Each row was made from one small tree. Brackets hold a mark, then the marks that hang from it, in alphabetical order. Every link used is in the known rows. Write each row's tree.
In the rows, 128 means zero.
Known rows
{vamub kesim sakure}: [ 49 140 123 128 149  97 186 141 166 179  99 110 134 121  95 169 129 132
 156 158]
{nuga {mupa {sobanob kesim {vamub sakure}}}}: [109 173 164 120 155 132 161  99 155 144 121 106 153 158 111 142 131 111
 138 108]
{nereb {kesim {sobanob mupa {vamub sakure}}}}: [100 176 153  98 157 122 157  94 126 183 100 105 147 141  90 127 105 142
 127 105]
{mupa nuga {sobanob vamub}}: [ 51 180 146 135 123 119 147  80 154 146 111 116 147 119 104 165  93  82
 133 151]
{sakure {vamub {sobanob mupa}}}: [ 84 162 147 113 143 123 119  71 159 156 109 105 131 118  71 178 137 126
 167 150]
{sobanob kesim {mupa nuga}}: [ 63 192 135 113 133  93 152 126 147 163 107 128 146 113 124 139 133  98
 186 158]
{nereb {kesim sobanob {vamub sakure}}}: [ 47 161 126 107 163 108 167  87 152 185 118 130 156 141  81 144 106  93
 128  95]
{vamub sakure}: [ 60 132 127 115 158 116 167 122 149 178 119 132 140 126  93 177 122 106
 173 155]
{sobanob mupa {vamub kesim sakure}}: [125 157 162 118 160 116 150 131 150 166  86  85 140 138 100 138 118 166
 153 141]
{sakure {vamub kesim}}: [ 46 169 128 122 141  83 165  91 168 159 106 112 143 108  86 175 140 117
 162 168]
{sobanob {vamub kesim}}: [ 59 164 149 123 156  87 157  93 140 161 108 122 150 114  88 154 132 138
 151 155]
{kesim {sobanob mupa} {vamub sakure}}: [ 86 148 152 107 164 148 122 113 174 195 105 114 153 154  96 114  95 105
 150 107]
{sakure vamub}: [ 59 163 133 110 149 100 147  76 152 159 124 133 149 112  85 182 133  94
 178 164]
{vamub sakure {sobanob kesim mupa}}: [110 144 147 128 146 124 160 125 161 166 108  99 127 139  87 152 137 138
 169 128]
{sobanob {kesim vamub} mupa}: [ 82 174 151 116 163  98 135 119 154 157 123 138 165 135 102 123 140 106
 190 123]
{kesim {sobanob {mupa nuga}} {vamub sakure}}: [ 76 163 144 106 147 145 123 111 179 193  95 108 149 147 111 120  82  82
 145 116]
{nuga {mupa {sobanob kesim}}}: [ 41 180 143 118 148 117 155 103 155 152 128 131 150 136 107 151 149  98
 149 123]
{vamub kesim sakure {sobanob {mupa nuga}}}: [ 65 154 130 130 127 119 156 132 179 172  71  72 110 120  94 169 120 144
 137 151]
{mupa nuga {sobanob kesim vamub}}: [ 71 192 149 145 117 100 171  87 160 138 117 114 154 125 113 145 105  78
 143 144]

Write each row's tree
[ 15 175 126 105 161  96 152  71 140 181 125 146 162 126  77 140 117  91
 131 102]
{nereb {kesim sobanob vamub}}
[ 42 173 133 119 134  97 161  80 178 181 101 106 144 115  86 148 123 114
 141 157]
{sakure {vamub {kesim sobanob}}}
[ 99 160 138 127 129 120 160 122 167 163  97  93 123 131 104 158 125 116
 164 136]
{vamub sakure {sobanob kesim {mupa nuga}}}
[ 54 180 158 119 152 123 140  90 153 148 106 107 147 136  99 152 136 129
 120 124]
{nuga {mupa {sobanob {vamub kesim}}}}
[ 76 137 138 130 143 122 156 135 173 174  82  78 113 128  78 163 132 167
 144 141]
{vamub kesim sakure {sobanob mupa}}
[ 75 176 139 114 128 119 120  68 165 154 100  99 128 112  85 181 126 105
 162 157]
{sakure {vamub {sobanob {mupa nuga}}}}
[ 39 166 134 115 132 124 118  94 149 168  99 116 123 107  88 171 127 114
 158 156]
{vamub {sobanob {mupa nuga}}}
[ 26 172 130 127 125 103 137 112 166 168  81  94 116 103  89 165 133 140
 139 159]
{vamub kesim {sobanob {mupa nuga}}}
[ 77 191 152 114 139  99 134 110 144 159  82  97 142 113 112 140 117 138
 152 158]
{sobanob {mupa nuga} {vamub kesim}}
[124 168 157 105 148 131 134 113 141 164  91  99 143 134 118 150  98 118
 163 145]
{sobanob {mupa nuga} {vamub sakure}}
[108 172 159 103 140 146 131  99 152 190  90  96 142 140 115 119  81 113
 140 132]
{kesim {sobanob {mupa nuga} {vamub sakure}}}
[ 91 132 148 120 166 139 118 105 170 165 109 110 138 145  75 161 120 116
 159 113]
{kesim {vamub sakure {sobanob mupa}}}
[ 65 169 127 113 151 110 149  92 152 156 101 105 137 131  81 173 117 105
 137 102]
{nereb {kesim {vamub sakure {sobanob {mupa nuga}}}}}
[ 64 181 142 113 135 108 144  95 177 181  91  94 141 121  91 135 123 132
 146 152]
{sakure {vamub {kesim {sobanob mupa}}}}
[113 159 150 118 166 110 150 135 165 161 117 120 160 150 107 127 129 109
 187 116]
{sobanob {kesim {vamub sakure}} mupa}
[111 199 160 114 140  96 143 102 135 150 105 117 156 124 123 127 122 112
 176 145]
{sobanob kesim {mupa nuga} vamub}
[ 82 167 157 122 154 135 154 105 163 152 100  92 141 149 102 155 126 133
 118 117]
{nuga {mupa {sobanob {vamub kesim sakure}}}}
[ 63 175 161 110 158 137 126  77 140 149 121 123 151 139  99 157 131 111
 133 121]
{nuga {mupa {sobanob vamub}}}
[ 71 168 138 100 163 122 149 103 150 186 106 115 152 147  87 128 106 115
 134  90]
{nereb {kesim {sobanob mupa} {vamub sakure}}}
[ 68 152 139 118 143 125 163 143 175 202  82  88 129 136 100 123 109 148
 137 140]
{vamub {kesim {sobanob mupa}} sakure}
[ 73 168 143 126 137 105 136  85 175 155  92  84 125 114  70 170 144 148
 151 153]
{sakure {vamub kesim {sobanob mupa}}}
[102 178 149 146 119 111 187 103 171 142 110  97 150 140 118 149  94  83
 139 136]
{mupa nuga {sobanob kesim {vamub sakure}}}
[ 50 161 131 132 135  92 156  71 176 156 105  99 129 108  65 185 144 129
 146 159]
{sakure {vamub kesim sobanob}}
[ 27 186 126 143 110  96 179 109 170 149 119 125 147 116 114 157 115  66
 150 154]
{mupa nuga {sobanob kesim}}
[ 31 183 132  95 150 107 150  97 125 191 109 129 144 119  87 134 124 128
 139 122]
{nereb {kesim {sobanob mupa}}}
[129 155 156 125 160  98 182 104 142 156 124 123 159 141 103 144 125 116
 172 135]
{sobanob kesim {vamub sakure}}
